Each row was made from one walk, in order. Every step used is in the known rows, and no mark comes twice. Write each row's walk.
Known rows:
f > p > n > s > j: [ 20   1  23  -7 -21   5  23 -10  -7  -4 -31  -1   1  -7 -21   5  29 -10
  42  11 -34  -5]
f > l: [ 10   7   3   9 -14  -2  23  -8  -8  16   1   8  -5 -11   4   7 -14 -17
  45   9 -25   2]
j > f > s > n: [ 17  -4  21  17 -16 -20  14 -26   6  -9 -21  10 -18   4  -9   6  11 -16
  58  -2 -34  12]
p > f > j > s > n: [ 32  -3  26  10 -12   5  15 -21  -4  -1 -30  10  -6 -11 -18  14  24 -14
  46  -4 -19  13]
l > n > s > f: [ 16  13  21   4 -12  -9  20 -17 -17 -16 -14  14 -18  13  -8   5   6 -28
  43   8 -54   9]
j > s > f > p > n > l: [ 29   3  24  -2 -18   5  26  -1 -11  20 -23  14   9 -11 -20   1  21  -4
  37   8 -43  -7]
l > n > p > f: [ 24  -5   3  -9   6  28  14  -7   6   8 -30   0  10 -13  -6  23  22 -30
  52  15 -33   5]
s > j > f: [  3  -1  18   3 -13  -7   8 -17  15 -16 -31  -6   1 -13 -14  17  27 -14
  52  -1 -28   5]
j > f: [  1   4  17   5  -9  -5   8 -11   3   2 -19   1  -1  -3  -7  14  24 -29
  50   3 -28   4]
f > l > n > s > j: [ 23   3   8   1 -16  -3  34 -20   3 -15  -8   6 -12 -13  -4  -3 -16  -8
  45  16 -39   8]
s > j > f > l > n > p: [ 18 -17   3 -13  -6  16  31 -17  32  -8 -28  -7   9 -37  -1  14   7  -9
  58  17 -30   2]
l > n > s > j > f > p: [ 22  -9  26 -17 -12   7  23 -18  14 -28 -35  -1   6  -9 -22   9  26 -19
  55  14 -30  -2]
l > n > p: [ 21  -9   2  -6   5  24  18  -2  -3   4  -8   7  -4  -9   1  21   9 -26
  41  17 -32   5]
n > p > f > j: [ 22   6  14 -15  -9  36  14  -4  -6  19 -34   5   8 -24  -9  26  39 -21
  44  10 -12   5]
s > f > p: [ 10   2  22  -1 -16   6  12  -4 -14  -1 -22  10   5   1 -12  23  15 -22
  48   0 -30  -8]
p > n > s > j > f > l: [ 11   6  20   0 -27 -15  33 -24  14   1 -33  -8  -2 -21 -10  -9  19  -9
  53  13 -42   3]
j > f > l > n > s: [ 17   5  15  -2 -12  -8  32 -19   6  -1 -12   6  -6  -6  -1  -8  -4 -27
  56  20 -38   7]
l > n > p > f > s > j: [ 30  -7   5  -9 -13  16  21 -20  12 -10 -36   7   3 -13 -17  18  19   1
  55  13 -34   5]
j > f > p: [  8  -6  22  -8 -11   8  11  -4   4   3 -25   1  14  -7 -14  19  27 -29
  55   7 -17  -8]
n > s > j > f: [  6  20  23  -3 -20  -9  13 -20   4 -18 -31   3  -4  -5 -19   4  25 -15
  46   3 -40  13]
n > p > f > j > s: [ 28  11  17 -16 -14  31  16  -4  -9  18 -28  17  12 -19 -20  20  38 -10
  38  12 -15   7]
j > s: [ 12  13  14   9 -14  -5  11  -5 -19   5  -1  20  -4   7 -14   8   6 -13
  34   6 -33   6]
s > j > f > p > n > l: [ 22 -16  21  -9 -12  13  23  -7  24   9 -44 -16  16 -32 -17   8  36  -8
  51   8 -26  -7]
f > j > s > n: [ 29  -6  26  13 -12   2  19 -17 -12  -4  -8  16 -20  -7 -11  13  11 -11
  35  -2 -17  13]

Which walk is each row?
[  8  18  21  11 -20 -15  11 -10 -20  -4 -11  23  -6   9 -16  11  10 -11
  37   0 -46   5]  j > s > f
[ 18  15  -2  -8 -11  25  20  -4   3  29 -25   5  18 -24  -2  13   5 -19
  54  13 -31   4]  n > p > f > l
[ 20   4  23  -5 -16   8  23  -3 -19  14 -20   7  -1   3 -14   3  26 -24
  41  15 -33  -6]  f > p > n > s
[ 26  -8  13  -2  -6  21  23   6  -6  31 -18  -1   7 -17  -7   6  17 -18
  40  13 -26  -7]  f > p > n > l
[ 36  -8  16 -16  -6  34  23  -9  -1   8 -26  12   8 -20 -16  20  33 -14
  42  19 -16   5]  l > n > p > f > j > s
[ 12 -11  26   2 -15   2  18  -5  -9   7 -31  -1   4  -4 -11  19  30 -22
  49   3 -35 -13]  s > f > p > n
[ 15  -8  10  10 -11  -9  29 -17  -1  -5  -9   6  -9 -10   5  10 -15 -20
  53   7 -40  -1]  s > f > l > n
[ 14   9  19   5 -19  -7  21 -16  -8  -4 -26  -1 -14  -3 -15   2  25 -11
  37   7 -45   7]  p > n > s > j
[ 16 -17  18   0 -10  11  19   0  -8  16 -21  -3   5  -6  -9  16  26 -24
  46  10 -21 -13]  f > p > n
[ 14 -21  10   2 -10  -8  28 -23  29 -16 -22 -10   1 -26  -3   9   0 -11
  61  10 -28   0]  s > j > f > l > n
[ 10  18  26   8 -21 -15  20 -15 -22   4 -25   7 -16  10 -10   0  25 -24
  40   5 -58   5]  p > n > s > f
[ 25  11   9   0 -12   2  30 -19  -2   7 -18   8   0  -6  -5  -4  -7 -26
  55  18 -39   7]  p > f > l > n > s
[ 28   3   7   8 -10   9  17 -13  -8   4 -11  20 -19  -1  -4  12   1  -9
  44   5 -37  13]  f > s > n > p
[ 10 -20  25  -4 -10   4  17  -6   9  12 -35 -10  13 -11 -12  15  43 -29
  57  10 -22 -14]  j > f > p > n
[  9  20  17  -3 -26 -11  26 -21  10  -8 -25   4   0 -17 -12  -5   4  -8
  51   9 -37   9]  n > s > j > f > l
[ 22 -10   4   6  -5   4  25 -16   9   8 -18  -3   6 -15  -1   9  -7 -24
  61  12 -29   0]  p > f > l > n
[ 26   7  10  -2 -16  -1  30 -26  10 -11 -29   0   2 -17 -12  -1  -4  -9
  56  14 -39   8]  p > f > l > n > s > j
[ 12  18  20   9 -27 -16  33 -16 -16  14 -20   9 -13  -3  -3  -8   5 -16
  45  10 -56   2]  p > n > s > f > l
[ 44   5  22   7  -9  15  19 -16  -1  14 -28  11  -4 -22 -17   5  15  -8
  40  -1 -23  18]  p > f > j > s > n > l
[ 24   2   7  -5 -13   8  33 -10  -2   4  -9  21   1 -14  -4   7  -8  -7
  43  18 -47   2]  j > s > f > l > n > p
[ 13 -16   9   3  -6  -4  28 -17  17   0 -11  -3  -1 -16   4   6  -4 -26
  60  14 -27  -1]  j > f > l > n
[ 20   2   8   9  -5   8  20  -2  -6  29 -12  -3  -7 -12  -1   1  12 -18
  34   9 -38   4]  p > n > l
[ 22   4  27  -7 -12   4  23 -10 -16 -15 -20  15  -4   8 -15   9  11 -27
  47  12 -42  -3]  l > n > s > f > p
[ 32   8   4   3  -9  16  24 -13   7  18 -27  13  11 -21  -9   6  -1 -10
  53   8 -40  13]  j > s > n > p > f > l
[  8 -11  23 -10 -14   6  12 -11  16 -14 -36  -5  15 -16 -20  22  31 -13
  56   2 -17  -7]  s > j > f > p
[ 10  32  17   6 -27 -13  26 -15 -21   4 -10  20 -11   1  -4  -4 -11 -16
  44   7 -50   9]  n > s > f > l
[ 33  10  12  16  -4   1  16  -9  -7  10  -4  17 -13  -6 -10  -3 -10  -9
  32   0 -42  20]  j > s > n > l
[ 20   4  15   0 -10  -1  21 -19  -4 -25 -15   5 -16   0 -12   6   4 -14
  39  10 -41  11]  l > n > s > j
[ 12  24  15   2 -19  -3  14 -15 -13 -13 -15  10 -12   1 -16   6  10 -10
  36   5 -39  13]  n > s > j
